What can hang from each mark
L: A W
B: U
K: S
W: L S
U: Q
S: A K
A: S
Q: L S

Every row comes from one small tree of marks. The marks that hang from a mark follow it in brackets, in alphabetical order. Every link used is in the known rows. Which tree was each row made from?
Known rows
Q{L S{A}}: [ -8 -11 -22  23 -17   0   7   2  23  -5  12  30  30  -8  12   9 -11 -38]
L{W}: [  0  -6  -1  18 -11  -9  36  -2  12   2  -7  -3  -1   8  -1   6 -13 -18]
A{S{K}}: [ 14 -18 -23  -1   4  -2  -2   7   5  10  14  14  19  20 -20   1 -12 -10]
B{U{Q{L{A W} S}}}: [-21   6 -12  31 -35   3   8  -6  18 -17 -16  14  20  13   5   4 -19 -33]
K{S}: [  5  -7 -17   2  -6  11  -2   7  18   6  21  17  16   7 -10  -8 -18 -16]
B{U{Q{L S{K}}}}: [ -4   1  -9  22 -33  -8 -13   4   7  -8   3  15  22  16  -8  -1 -12 -20]
S{K}: [ 25 -18  -1   4  -3 -17   2  19  -3   9  10  -8   8   6  -8   4  -2 -12]
W{L S{K}}: [ 13 -10   7  26   6   9 -10  17   9  20  22  19  15   8  -9 -11 -10 -20]
S{A}: [  8 -20  -1  -5  -1  -5   4  14  11   6  -3   1   9  -4  15  24  -5 -24]
S{A K}: [ 32 -24   1  -5   3 -15   4  22   0  10  -4  -9  13  -6   6  25   5 -27]
W{S}: [ -2 -12   1  13  -3   5  -2  11  16  13  23  14  20  -4 -12  -3 -10 -16]
U{Q{S{K}}}: [  4 -25 -12  14 -15 -12  10   4  22 -16  12  11  24   4 -25  -3  -3  -7]
Q{L{A W} S{K}}: [ -1  -3 -25  45 -19  -1  37  -2  20 -14  -6  13  29  -6   6   3 -11 -49]
Q{S{A K}}: [ 22 -20 -11   7  -6  -3   8  15  12   4  11  13  29 -12  -5  23   4 -32]
B{U{Q}}: [ -7  -2   3   5 -25  -6 -14   7   5  -3  -6   2   6  21  -4   5 -15  -8]

Write each row's tree
[  0  -3  -8  17 -31  -7 -12   6   9  -8  -5  15  24  10   0  10  -9 -28] => B{U{Q{L S{A K}}}}
[-13   3  -9  24 -35  -3   5  -6  16 -12 -14  17  19  11   4  12 -14 -31] => B{U{Q{L{W} S{A}}}}
[-24 -20 -28  19 -12  -2   7  -6  29 -25  -7  15  19  18   0 -10 -22 -16] => U{Q{L{A{S}}}}
[  0   1  -7  24 -33  -8   5  -2  11  -9 -14  12  21  10   0  13  -8 -32] => B{U{Q{L{W} S{A K}}}}
[  4  -7  -7  33 -14  -9  24   0  13   4  -4   8  17  -4   6   3  -8 -38] => Q{L{W{S{A K}}}}
[-21   1 -18  15 -24   4 -15  -1  12 -11 -12  15  16  27   4   0 -25 -22] => B{U{Q{L{A{S}}}}}
[-16 -15 -12  28 -22 -19  26 -11  25 -21  -9   5   6  15  -5 -11 -16 -10] => U{Q{L{W}}}
[  0 -12   6  19   8  18  -9  13  21  19  12  26  16   0   9   5 -12 -30] => W{L S{A}}
[ -5  -4 -13  41 -12   1  29   1  17  -4 -11   3  19  -3  12  -2 -15 -45] => Q{L{A W{S{K}}}}
[  1   0   0  22 -28  -7  -1   1   8  -2 -16   6  17  10   0  10  -9 -30] => B{U{Q{L{W{S{A K}}}}}}
[  3  -9 -24  18   3   8  38  -2  16  -4 -24   0  16  11   1  13 -15 -36] => L{A{S{K}} W}
[  6  -8  -3  29  -1   8  38   6  17   1 -16  -7  18 -10   3  11  -7 -42] => L{A W{S{K}}}
[-25 -13 -24  39 -24  -2  34 -13  38 -32 -11  16  23   3  -1  -5 -17 -29] => U{Q{L{A W} S}}
[-19  -2 -30  32 -10   5  30  -9  22 -10 -16  14  15  14  15  -1 -27 -39] => Q{L{A{S} W}}
[  0  -8 -26  35 -16   2  11   9  16 -11   8  17  33  -5   7   0 -11 -43] => Q{L{A} S{K}}
[-14  -8 -17  17  11  22  -2   7  19   3  -1  23   9  24  13  -3 -28 -25] => W{L{A{S}}}
[-19   6  -4  29 -29   3   2  -3  15  -9 -17   8  16  13   6   2 -19 -30] => B{U{Q{L{A W{S}}}}}
[  6  -6  -2   6 -25  -4 -11   9   8  -4  -5   9  22   8  -7  18  -4 -23] => B{U{Q{S{A K}}}}
[-14 -18 -10  28 -18 -11  24 -10  30 -16 -10  10  16   3  -3  -3 -11 -21] => U{Q{L{W{S{A}}}}}
[-20   1 -26  45 -22   7  37  -8  28 -17  -5  21  26  -4  13   1 -20 -48] => Q{L{A W} S}
